Every row comes from one small tree of marks. Brackets hold a mark, then the marks that hang from it, in the order of their numbers. Every link used is in the known rows. Which tree was each row made from?
In the rows, 128 means zero.
Known rows
[j_174 [j_337 j_58] [j_953 j_538 j_984]]: [ 94 176  79 154 129  92 110 128 199 128  96 177 173 181 159 109  90  70
 177 131 136 177  97 125 146]
[j_207 [j_953 j_984]]: [161 172 108 130 131 112  93 131 141 112  99 138 173 110 126  81 110 131
 144 134 120 126 148 118 115]
[j_953 j_207 j_984]: [116 144  85 125 134  86  96 140 161  98 111 141 151 145 140  88 120 120
 135 148  83 145 132 113 131]
[j_953 j_207]: [129 143 104 128 140  94 103 130 149 128 117 130 146 154 143 109 119  99
 135 147  92 155 149 121 130]
[j_984 j_606]: [141 156  97 153 142  85  77 132 127 148 120 111 182 127 130 130 130  77
 138 141 112 152 120 128  91]
[j_337 j_58 [j_174 [j_953 j_538 j_984]]]: [107 156  88 140 125 133 124 107 170 130 106 148 198 193 145 101 105  72
 160 140 118 187 111 114 137]
[j_174 j_337 [j_953 [j_207 j_982] j_538 j_984]]: [ 81 149  86 156 159  65  96 136 198 127  78 184 204 168 172  88  65  67
 183 136 106 144 133 160 170]
[j_606 j_984]: [133 151 106 132 136 106  97 132 141  96 117 116 163 154 160  88 156 116
 143 148 112 141 116 106 116]
[j_160 [j_953 j_207] j_982]: [149 146 114 139 144 109 117 163 149 145  97 150 146 142 146  78 106 114
 180 150 104 111 167 133 142]
[j_160 [j_953 [j_984 j_606]]]: [133 169  95 149 136  78  82 156 140 149  96 132 177 120 136  88 115 124
 154 148 111 119 107 122 108]
[j_953 j_538 [j_984 j_606]]: [ 95 162  92 133 142  92  74 136 140 104 113 131 190 134 141 107 101  84
 154 128 135 162  80 129 116]
[j_207 j_982]: [140 145 125 134 141  99 115 120 128 165 122 143 162 149 133  90 113  76
 160 146 105  99 161 132 125]
[j_207 [j_953 [j_984 j_606]] [j_982 j_538]]: [130 152  97 127 161  69  88 100 106 148  82 137 246 104 114  75  91  94
 150 152 137  98 159 142 124]
[j_982 [j_538 j_953]]: [118 150 112 141 131  97 101 134  93 134 115 162 177 140 130  93 154 106
 140 152 124 144 130 122 138]
[j_160 [j_982 j_538]]: [126 135 125 150 127 124 126 139 105 118 118 165 169 154 119  95 158  93
 163 134 128 123 153 125 117]
[j_982 j_207 [j_538 j_953]]: [102 116 110 142 136  95 106 125  84 147  96 178 199 134 115  91 152 136
 144 163 112 159 164 100 139]
[j_538 [j_953 [j_207 j_982] [j_984 j_606]]]: [136 145  72 128 166  62  73 143 151 142  96 140 179 114 149  73  94  91
 158 182  76 122 148 138 160]
[j_337 j_58 [j_174 j_953]]: [136 151  93 154 121 133 130 105 163 156 111 140 187 191 140 114 125  71
 150 146 101 180 137 110 123]
[j_337 j_58 [j_174 [j_953 [j_207 j_982] j_538]]]: [109 143  89 127 149 121 130  90 172 160 103 138 209 199 154 104  78  49
 164 153 110 185 142 128 157]
[j_538 [j_953 j_207 j_984]]: [139 150  84 130 142  87  86 155 154 112 106 154 140 126 149  73 120 124
 149 169  77 139 140 120 160]
[j_538 [j_953 j_207]]: [148 151  98 133 149  94  90 147 145 136 112 143 140 135 154  91 120 104
 150 169  84 148 152 125 157]
[j_337 j_58 j_174]: [140 147  90 127 129 134 126 108 147 149 134 124 158 181 128 109 140  75
 137 137 101 182 130  97 120]
[j_953 [j_207 j_982] j_538]: [ 97 143 115 104 162  91 102 110 145 142 117 137 174 163 156  95  69  66
 164 143 121 147 143 143 162]
[j_174 j_953]: [137 160 125 178 115 114 112 131 153 141  99 155 179 158 147 115 122  95
 158 145 108 138 142 132 113]

Which tree is each row?
[141 129 108 141 151 123 102 133 128 120  87 157 202 111 118  86  97 111
 180 139 123 138 175 121 124] : [j_160 [j_982 [j_207 [j_953 j_538 [j_984 j_606]]]]]
[120 139 101 126 151 100  83 115 122 128  84 144 217 106 119  94  89 132
 154 140 128 165 155 111 119] : [j_982 [j_207 [j_953 j_538 [j_984 j_606]]]]
[148 129 128 136 143 140 117 130 123 127  97 166 176 125 120  87 104 114
 182 134 127 137 191 119 131] : [j_160 [j_982 [j_207 [j_953 j_538]]]]
[122 140 111 121 139 113  97 116 125 122  89 157 197 117 118  83  95 143
 156 133 128 157 163 104 128] : [j_982 [j_207 [j_953 j_538 j_984]]]
[ 95 116  99 138 134  88 102 131  90 129  88 186 199 127 114  77 154 148
 145 165 105 151 154  97 139] : [j_982 j_207 [j_538 [j_953 j_984]]]
[ 89 128  69 122 163  44  83 116 132 131  92 132 222 134 129  89 102  85
 137 165  97 126 138 136 132] : [j_953 [j_207 [j_982 j_538]] [j_984 j_606]]
[127 116 103 145 145 106 107 125  98 123  78 167 227 109 100  85 126 122
 162 147 126 131 183 117 113] : [j_160 [j_982 [j_207 [j_953 [j_984 j_606]]] j_538]]
[ 84 143  97 101 158  83  99 121 159 114 109 149 179 157 152  74  67  85
 164 145 113 136 127 137 162] : [j_953 [j_207 j_982] j_538 j_984]
[ 94 116  87 141 143  75  89 128  88 134  86 172 221 119 110  88 147 134
 141 169 105 157 149 102 129] : [j_982 j_207 [j_538 [j_953 [j_984 j_606]]]]
[123 136 130 138 142 130 120 153 123 152  92 172 170 141 136  76  96 124
 201 137 134 130 158 122 142] : [j_160 [j_953 j_538] [j_982 j_207]]
[136 151  69 135 155  71  68 154 151 119 101 137 167 114 148  84 113 105
 147 175  77 148 130 128 150] : [j_538 [j_953 j_207 [j_984 j_606]]]
[ 82 151  75 114 158  75  70 129 155  99 106 124 195 138 151 107  80  85
 146 142 118 179  97 134 136] : [j_953 j_207 j_538 [j_984 j_606]]
[161 171  92 137 144  94  76 127 139 120  93 121 197  95 124  94 102 116
 141 138 125 132 141 127 105] : [j_207 [j_953 [j_984 j_606]]]
[106 156  76 146 136 123 111 104 170 137 102 134 218 180 145 112  99  61
 157 143 119 194 102 119 129] : [j_337 j_58 [j_174 [j_953 j_538 [j_984 j_606]]]]
[123 161  70 155 139  73 115 121 205 156  95 159 162 184 161 123  96  69
 158 152 105 178 143 123 149] : [j_174 [j_337 j_58] [j_953 j_207]]
[103 134 113 158 144 125 103 124 159 121  98 147 217 173 158 105 105  71
 156 131  91 183 139 145 141] : [j_337 [j_174 [j_953 j_207 j_538]]]
[131 170  85 169 126  92 118 126 192 163 101 163 159 180 153 124 114  72
 164 140 118 165 129 120 131] : [j_174 [j_337 j_58] j_953]
[110 142 102 131 141  87  99 130 105 129 108 156 177 142 136  94 141 106
 137 160 113 155 140 124 151] : [j_982 [j_538 [j_953 j_207]]]
[ 93 175  62 159 143  75  94 125 196 139  90 159 198 168 159 119  83  57
 175 137 140 183  88 132 136] : [j_174 [j_337 j_58] [j_953 j_538 [j_984 j_606]]]
[104 123  96 134 144  82  92 105  88 130  74 153 247 107  97  93 126 144
 132 150 131 155 163 103 107] : [j_982 [j_207 [j_953 [j_984 j_606]]] j_538]
[110 139  98 136 141  93 115 160 130 118  83 169 181 141 134  61 120 130
 171 154 118 109 145 129 147] : [j_160 [j_953 j_207 j_984] [j_982 j_538]]
[ 92 155  96 163 150  80  93 137 191 129  89 171 187 172 175 118  85  66
 171 128 114 180 125 151 157] : [j_174 j_337 [j_953 j_207 j_538]]
